Known rows, with every step that occurs
F, A, C, X, V: [ 35.5  30.9 -41.4  75.4 -25.3  -5.8 -20.8  -1.5 -11.4  14.5  -2.0   1.4
   2.2  -9.1  -1.0   7.1   2.4  36.8 -30.4  28.5 -18.4]
A, C, X: [ 46.6  48.6 -27.7  19.0 -11.7 -13.0 -26.0   0.2  -9.3  15.0 -10.1  -1.5
  -9.7  -3.9   9.2  22.1  -6.6  -0.2 -31.9 -12.8 -18.9]
V, Q: [ 14.0  16.6  -2.9 -19.1  -9.3 -12.4 -27.0 -25.3   8.8  20.2 -15.9   3.5
  -7.5  29.5  34.2  14.9  11.8   0.8 -22.4 -34.3  -8.2]
V, Q, C, X, F: [ 28.6  -8.2 -17.9 -20.1   9.3 -14.5 -25.6 -23.7 -15.8   4.8 -25.8  -1.5
 -24.5   6.2 -23.5  26.1  -1.0  32.4 -19.1 -43.6   7.1]
C, X, F, A: [ 53.2  -0.3 -30.8  -2.7 -20.2  -9.4 -18.5 -14.4 -23.3  -2.4  -3.7  -7.6
 -14.8 -16.6  16.7   6.1 -10.4  21.1 -22.2   2.4  -6.0]
X, V, Q: [ -7.9   6.4  -9.5  54.2 -10.4  -9.0 -31.7 -25.6  -2.8  20.0 -21.6   1.6
   6.4  33.6  13.1   6.4  22.9  12.8 -27.5 -32.5   2.5]
Q, C, X: [ 19.7   1.7 -33.4 -16.5   7.9   1.5 -16.5 -21.8  -7.1   2.2 -13.6  -6.5
 -30.8  -0.7  -6.8  25.7  -6.4  12.9 -29.3 -47.9   1.9]
A, C, X, F: [ 60.5  44.7 -29.4  43.7  -3.2 -24.7 -27.8   2.2 -16.7   4.1 -16.0  -9.9
  -8.2 -14.8 -16.1  22.4  -8.3 -11.9 -39.4  -0.2 -16.2]
C, X: [ 27.6  13.4 -27.0 -13.2 -17.3  -4.7 -24.9 -18.7 -22.9   8.2 -11.2  -9.5
 -14.0   5.0  27.9  15.3  -4.9   4.4 -21.3 -45.3   0.4]
X, V: [ -2.0   4.0 -25.5  87.9 -12.4   0.2 -26.3 -23.3  -3.3   4.7 -14.7 -11.5
  -1.6  16.0   1.9   8.3  11.1 -14.1 -40.4 -25.2   3.7]
X, F: [ 35.1  10.9 -20.5  36.3   0.2 -13.4 -22.9 -17.2   0.5  -6.1 -17.5 -18.5
 -12.9  -0.8   2.8  12.7  -0.9 -31.7 -42.0 -18.1  -3.3]
Q, F, A: [  5.3   2.5 -17.4   8.1 -11.5   6.6  -6.0  -4.1  13.2  -1.1  -5.8  -4.5
 -25.2 -20.0  26.6  10.2   6.3  -2.9 -32.1 -10.8  -8.8]
C, X, V, Q: [  2.5   3.6 -16.3  28.8 -22.5  -9.4 -36.9 -27.8 -35.0  21.5 -20.7   4.6
   3.4  26.5  20.9   8.6  14.1  47.9 -12.7 -44.9   9.6]
A, Q, X, V: [-31.7   2.9 -29.0  55.5  -4.7  -2.4 -20.6 -33.5   8.6  -2.2 -14.4 -10.8
  18.1  17.6 -18.5   3.7  42.8   5.4 -22.7 -30.4  21.6]
F, A, Q, C, X: [ -3.0  -8.3 -37.2 -58.4  -4.4  -2.9 -14.6 -25.1   1.4   8.1 -13.2  -2.4
 -20.5 -11.3 -11.9  12.2   0.9  45.8  -3.7 -13.4  -4.6]
F, A, C, X: [ 56.7  41.6 -33.0  -1.1 -20.4  -7.4 -16.4   2.9  -1.5  17.1   0.1   4.1
  -9.4 -10.8  19.9  13.2  -8.9  26.8 -28.1  20.9 -30.1]
A, Q, F, C, X: [-25.8 -15.7 -29.6 -14.1   7.3 -10.0 -33.1  -8.8 -24.2  14.0 -22.2 -11.3
 -21.5 -26.8 -14.9  22.0   4.1  12.1 -17.4 -34.4 -10.5]
F, A, C, X, V, Q: [ 30.4  31.3 -23.5  40.0 -24.6 -13.5 -27.4  -7.8 -12.9  29.8 -10.0  15.5
  10.3  11.0  11.0   6.7  11.9  63.1 -17.2  20.4 -19.4]
A, Q: [-12.4  13.6 -18.5 -11.4  -8.0 -13.3 -28.7 -25.4  11.7  11.5 -21.7 -14.8
  -3.4  10.8   7.9   5.9  10.5 -20.4 -21.2 -34.8  -7.2]
C, X, V, F: [ -8.3  -9.8 -22.6  51.5 -29.4  12.3 -24.0   4.5 -42.6  18.2  -9.4  -7.7
 -15.4  -5.4   0.1   7.9  -3.9   5.6 -33.6 -39.2  -2.2]
V, C, X, F, A: [ 55.2   6.5 -31.6   9.4 -16.4   5.6 -16.4  -4.1 -23.5   4.5  -6.3 -11.3
 -27.2 -24.1   2.9  15.5 -35.7  -3.0  -4.7  30.4 -14.8]
Q, X: [ 20.4  16.7 -21.0   6.5   0.7   8.8  -9.5 -22.7  21.4  -5.0  -0.1  -4.0
  -2.5  13.3  19.8  16.9  22.8 -17.9 -36.2 -31.4   7.7]
V, C, X, F: [ 45.9  13.6 -27.6  29.9  -8.8  -1.3 -26.8  -7.3 -33.1   4.3 -16.3 -17.5
 -27.4 -12.7 -10.3  23.2 -32.3 -28.3 -14.0 -10.2  -5.0]
A, Q, X, V, C: [-29.6  13.2 -28.8  63.5  -4.3  11.3 -20.4 -25.2   8.6   5.6 -15.1 -12.7
   7.5   8.9 -34.2  13.4  18.9 -22.4  -8.6  -1.8  11.2]

Rows
[  2.2  -9.3 -33.9 -18.4  11.9 -20.1 -27.7 -25.1 -13.7  -2.8 -30.4 -19.5
 -21.5 -12.6 -48.1  20.0  -1.9  10.9 -16.9 -38.0   8.9]
A, Q, C, X, F
[ 13.5  16.9  -3.5 -24.4   1.2   0.7 -15.1 -28.4  21.4   9.7  -6.5  10.0
   4.2  31.0  27.3  17.5  34.2  12.3 -22.2 -40.2   7.6]
V, Q, X
[  1.1 -16.8 -15.6  12.5   3.5  11.3 -20.0   9.0   5.0  25.2  -1.4  -7.7
 -38.2 -13.8   4.6  22.7 -12.3 -35.9 -55.0   2.0 -39.9]
V, F, C
[ -3.5   6.4 -23.3 -32.7 -17.9  -9.0 -19.0 -22.5  21.1  11.4 -11.3  -6.3
  -4.0   0.8  19.8  -3.2   9.8  10.8 -16.0   2.3 -16.2]
F, A, Q
[  0.4  29.5 -10.1  84.8 -10.1  -8.4 -18.3   5.1  15.3  21.3 -13.7  12.0
   2.2  -5.3  -6.0   9.4  24.5  32.5 -34.8  18.7 -16.7]
X, V, Q, F, A, C
[ 24.9 -11.2 -33.3  -1.8   3.3  -4.3 -28.7 -16.1 -21.1  15.0  -5.8  -7.7
 -24.8  -6.7  14.2  22.7 -11.4   7.9 -33.6  -9.3 -20.8]
F, C, X
[ -5.0 -10.6 -20.9  37.6  17.3   4.1 -20.2  -4.4   5.1   6.0 -11.0 -12.7
 -32.6 -20.3  -0.6  27.5  -0.2 -27.3 -49.7 -17.8 -21.4]
Q, F, C
[-19.8 -28.1 -24.8  81.0  -3.9  13.3 -23.1   2.9  -5.7  23.1  -6.7 -10.4
 -24.0 -10.2 -17.7  13.9  -0.5 -23.7 -59.4  11.1 -28.4]
X, V, F, C
[-18.7 -25.1 -30.5  46.4  -3.9  18.0 -16.5   1.4 -27.8  12.6 -13.6  -8.0
 -31.8 -10.5 -38.9  19.9  -4.8   9.0 -39.1 -39.9   4.6]
Q, C, X, V, F
[-31.0 -23.3 -11.4  72.3  13.3  -1.9 -31.7 -12.6  -6.7  19.0 -22.4  -0.5
 -12.2   0.1 -12.9  18.8  21.2  10.6 -41.1 -17.4  -7.7]
X, V, Q, F, C
[-18.7 -28.0 -27.6  72.3   6.0  23.8 -13.2   0.7   3.3  11.0   4.1  -4.1
 -14.1  -8.1 -24.5  16.0  17.8 -12.5 -58.4   5.4 -11.3]
Q, X, V, F, C
[-17.1  -7.3 -16.9  48.0   9.3  -1.8 -23.5 -31.8  13.9  14.3 -25.6   2.5
 -11.0  28.1 -19.7  18.6  19.9  20.9 -32.8 -31.4   4.3]
X, V, Q, C
[  3.3   8.4 -22.1   4.6   7.7 -14.8 -20.6 -26.6  14.0 -10.6 -17.2 -14.6
   8.2   0.9 -22.0  10.7  30.6 -19.1 -25.4 -23.2  14.6]
A, Q, X, F
[ 56.5  40.0 -11.7   8.7   6.2 -16.4 -11.0  -8.0  36.7   6.6  -2.2  13.8
  11.1   3.1  -0.7  15.6  27.2  19.1 -31.8  41.2 -14.7]
V, Q, X, F, A, C
[ 62.1  38.7 -26.1  50.4  -5.8 -17.4 -15.0   1.4  24.9   3.0  -6.7  -7.0
  -8.9 -17.6  -3.6  12.9  -2.9 -13.8 -48.6  45.9 -32.4]
X, F, A, C
[-13.0  -8.6 -31.3 -33.8   4.7  -3.0  -8.6 -26.3  36.7   6.5 -13.6  -6.2
 -19.5  -6.0 -17.2   9.2   7.0  18.2 -19.3  -0.6 -13.0]
F, A, Q, C
[  0.3 -13.8 -29.7   8.6  28.3 -12.7 -24.9 -26.7  19.2  -3.8 -14.1 -13.6
  -0.7  -8.8 -37.1  19.1  23.6 -16.1 -36.2   9.0  -3.6]
A, Q, X, F, C
[ -5.1 -13.8 -22.2  57.2 -32.1  16.5 -10.6   4.3  -2.1  16.1   1.6  -3.5
 -17.1 -10.2   4.3  -4.8   2.1  -4.6 -41.7  11.3 -16.2]
X, V, F, A
[-44.5 -25.1 -36.6  59.1  -0.8  -6.5 -37.7 -11.1 -39.4  12.6 -24.8 -12.9
  -8.4 -23.0 -31.7  16.2  13.3  23.8 -21.5 -24.8   1.5]
A, Q, F, C, X, V
[ 21.5  -1.0 -32.4 -29.3 -20.7 -20.1 -24.3 -20.2 -21.1   3.1 -15.4 -11.3
  -5.6 -16.8   0.6  -0.2  -0.2  31.3  -4.5   0.5  -3.2]
C, X, F, A, Q
[-31.4   8.3 -14.7   4.4  -4.9  -8.6 -25.3 -13.2   5.2   4.8 -24.8 -14.0
 -11.6  -9.7  -1.5  10.6  17.7 -19.9 -21.7 -50.0   0.7]
A, Q, F
[ 46.9  45.2 -24.6  22.2 -12.0  -6.6 -12.1  -0.6  31.9  13.8  -0.2   1.7
 -10.0  -6.4  18.9  14.4  -1.1  -3.6 -39.1  36.5 -35.8]
F, A, C
[ 41.8  27.2 -22.8  -7.8 -27.5   5.5  -9.7  27.2  -7.0  28.0   6.2   4.9
 -22.4 -27.3  13.3  13.1 -15.5  12.4 -34.3  24.7 -41.7]
V, F, A, C, X
[ -6.0 -31.9 -36.3  26.6 -18.2  22.4  -7.2   4.6 -17.3  13.3  -0.3  -1.0
 -32.9 -21.2 -26.4  11.4  -7.4  36.4 -33.6  -5.9  -5.0]
Q, C, X, V, F, A
[ -2.2 -10.8 -40.5  56.4  -1.0   4.5 -21.5 -25.5 -18.7   1.6 -15.8  -8.1
 -21.5   2.4 -32.8  20.2   3.4  25.1 -31.9 -39.8  15.4]
Q, C, X, V
[ 38.1 -11.8 -21.8 -37.7   4.3 -11.3 -16.0 -21.6  -5.8   7.1 -14.8   3.5
 -23.6  -4.2  -8.8  18.1  -1.1  56.6 -13.6  -7.2  -4.0]
V, Q, C, X, F, A
[-50.7 -30.9 -27.7  52.3   6.2  12.6 -19.9  -6.2   7.8  17.2  -5.9  -8.1
  -1.9  -7.8 -38.8  10.9  29.4  -6.1 -41.8   3.6 -10.4]
A, Q, X, V, F, C
[-17.3  -4.3  -8.6  52.1 -16.6   0.8 -17.9 -13.8  -0.6  12.4 -15.8   7.5
  -2.9   3.5  14.6   3.3  23.6  35.7 -23.2 -11.1   1.0]
X, V, Q, F, A
[ 33.3 -13.1 -26.8  49.6  17.3 -12.8 -26.6 -16.8   3.1   2.0 -14.0 -17.6
 -22.5 -12.9 -11.7  21.4  -6.4 -30.2 -52.0  13.3 -21.6]
X, F, C
[  1.1  11.1 -27.6  90.0   2.0  23.3 -12.9 -19.3   6.3   0.3  -4.3  -8.4
  -5.4  10.7 -18.7  18.4   9.2 -32.4 -25.0  -2.5   8.3]
Q, X, V, C
